Each row was made from one walk, in order. Every step used is in the known rows, and no mark comes twice. Write each row's walk.
In the rows, zero is written as 128.
Known rows
diga-zoka-kegu-todug: [113 118 147 138 139 137 135 126 132 160 116 132 119 146 131 142 123 140
 142 118 101 146 119]
kegu-todug-zorar: [115 240 133 136 134 124 128 102 118 141 130 117 137  95 115 112 118 130
 124 114 129 128 126]
rasural-rosom-zuzo: [128 141 134 172 133 110 124 126 111 119 136 122 116 119 119 118 116 104
 127 113 134 124 126]
zuzo-rosom-diga-zoka-vemir: [132  83 149 159 142 118 126 131 113 156 111 140 120 143 129 143 136 128
 122 128 135 126 128]
zuzo-rosom-diga-zoka: [125  79 150 157 148 117 123 112 112 143 116 140 134 133 143 130 122 146
 136 135 130 142 122]
rasural-rosom-diga-zoka-kegu-todug-vemir-kitam: [112  76 137 187 145 137 121 107 108 152 122 124 139 111 105 121 153 124
 159 115 105 150  94]
zuzo-rosom-diga-zoka-vemir-todug-zorar: [129 157 145 172 137 121 125 112 114 168 105 132 133 135 142 129 130 126
 125 105 124 122 125]
kitam-kegu-zoka-diga: [146  82 127 129 116 119 127 119 110 185 128 132 121 155 129 135 162 122
  78 106 110 129 117]
zuzo-rosom: [131  98 139 142 139 124 130 120 131 137 129 126 124 126 127 134 132 128
 130 137 139 143 132]
rosom-diga-zoka-vemir-todug: [129 118 138 158 125 124 129 123 118 156 103 134 133 158 136 136 141 134
 126 106 116 120 116]
kitam-vemir-todug-kegu: [123 176 119 159 125 161 124 118 115 152 119 106 134 110 157  96 145 136
 133 111 127 139 128]
kegu-kitam-vemir-zoka-diga: [145 130 132 131 110 103 129 117 143 158 123 122 137 113 124 111 179 124
 113 108 103 134 128]
diga-zoka-vemir-todug-kegu: [125 163 128 164 135 156 127 146 128 175 101 119 124 140 156 134 146 127
 125 114 114 118 126]
kitam-vemir-todug-kegu-zoka: [125 169 123 158 117 138 127 117 110 190 116 113 141 127 143  93 167 122
 110 117 118 145 130]
zoka-diga: [142  74 129 119 124 116 129 127 132 138 131 128 127 137 135 141 137 130
 114 113 107 117 120]
vemir-kitam-kegu-zoka: [133 136 127 153 115 141 129 126 118 189 121 131 130 143 112 124 183 119
  96 120 113 139 115]
vemir-todug-kegu: [126 186 118 164 132 148 126 117 124 158 122 111 135 126 151 121 128 139
 134 122 120 133 120]
kegu-kitam: [126 139 128 139 126 133 133 113 142 133 125 119 131 108 126 130 137 142
 125 137 122 136 123]
diga-zoka-kegu-kitam-vemir-todug-zorar: [115 163 134 151 123 161 132 113 142 159 102 117 130 113 168 111 136 137
 147  95  90 143 127]
rosom-diga-zoka: [122 107 138 145 137 121 121 120 110 136 116 141 137 135 143 126 119 147
 137 125 122 128 119]
zoka-kegu-kitam-vemir-todug-zorar: [123 190 125 150 114 152 135 105 137 153 117 109 127 107 146 113 135 134
 141  95  98 141 126]
vemir-kitam-kegu: [132 147 123 153 121 161 127 123 124 152 125 124 124 126 126 127 161 133
 121 114 121 132 112]
rasural-rosom-diga-zoka-kegu: [126  24 136 164 138 120 115 121 102 127 125 143 116 164 133 132 102 117
 158 117 117 132 110]

Write each row's walk
[132 189 140 143 125 101 132 125 131 174 127 132 125 151  94 135 134 114
 135 113 104 151 122]	vemir-zoka-kegu-todug
[114 134 138 152 146 134 125 115 103 160 116 128 135 108 125 133 127 148
 143 116 103 154 110]	rosom-diga-zoka-kegu-todug-vemir
[118  96 137 152 121 159 138 115 150 159 103 120 125 135 164 123 150 146
 150 107  93 155 123]	diga-zoka-kegu-kitam-vemir-todug
[127 165 129 178 136 141 122 128 104 174 102 125 131 144 150 130 135 141
 128 110 115 117 116]	rosom-diga-zoka-vemir-todug-kegu
[125 136 155 194 139 146 130 103 108 194 109 128 120 132 108 138 176 147
 117 110 130 144 104]	zuzo-rosom-diga-zoka-vemir-kitam-kegu-todug
[125 252 138 138 120 114 125 119 117 171 127 124 129 115 105  99 140 103
 135  93 109 145 136]	kitam-vemir-zoka-kegu-todug-zorar
[123 192 118 157 137 151 127 119 128 151 123 109 130  95 138 124 130 149
 127 142 122 134 123]	todug-kegu-kitam
[122 207 151 191 140 148 125  99  99 192 111 125 125 112 111 126 162 139
 113 100 128 133 109]	zuzo-rosom-diga-zoka-vemir-kitam-kegu-todug-zorar
[124 224 129 139 134 108 125 117 127 162 127 118 151  88  89 106 161 114
 123 124 125 154 125]	kegu-todug-vemir-zoka
[137 118 130 129 117 105 135 150 122 178 119 133 121 153 100 139 164  99
  90 128 123 118 137]	kegu-zoka-vemir
[123 183 129 188 134 146 128 113 119 178  99 115 133 126 149 133 144 157
 125 122 109 124 112]	rosom-diga-zoka-vemir-todug-kegu-kitam
[132 123 135 170 125 155 123 133 106 170 106 137 120 144 125 136 167 134
 115 103 117 119 108]	rosom-diga-zoka-vemir-kitam-kegu
[115 177 128 134 139 136 130 111 122 141 129 110 142  78 106 115 148 133
 123 127 131 148 121]	kegu-todug-vemir
[130  76 127 164 130 106 115 101  96 109 139 130 130 136 111 112 114 116
 142 125 148 128 113]	rasural-rosom-diga
[131 183 129 139 114 116 128 119 140 148 120 121 139 105 115  97 168 120
 126 123 125 146 136]	kegu-kitam-vemir-zoka
[128 108 139 148 131 121 124 139 109 147 109 141 124 145 129 139 134 129
 123 119 124 114 124]	rosom-diga-zoka-vemir
[144  64 130 118 118  95 132 130 125 176 128 134 134 152 122 141 160 117
  92 120  99 122 123]	kegu-zoka-diga
[122 112 140 199 131 142 121 101  95 163 119 127 118 138  98 118 169 123
 125 101 139 131  96]	rasural-rosom-diga-zoka-vemir-kitam-kegu-todug
[131 123 133 155 126 173 129 152 129 170 105 132 113 141 131 139 177 121
 113 106 116 120 118]	diga-zoka-vemir-kitam-kegu
[118 239 141 179 130 153 122 109  96 183 109 126 130 111 111 120 158 137
 112  90 117 119 105]	rosom-diga-zoka-vemir-kitam-kegu-todug-zorar
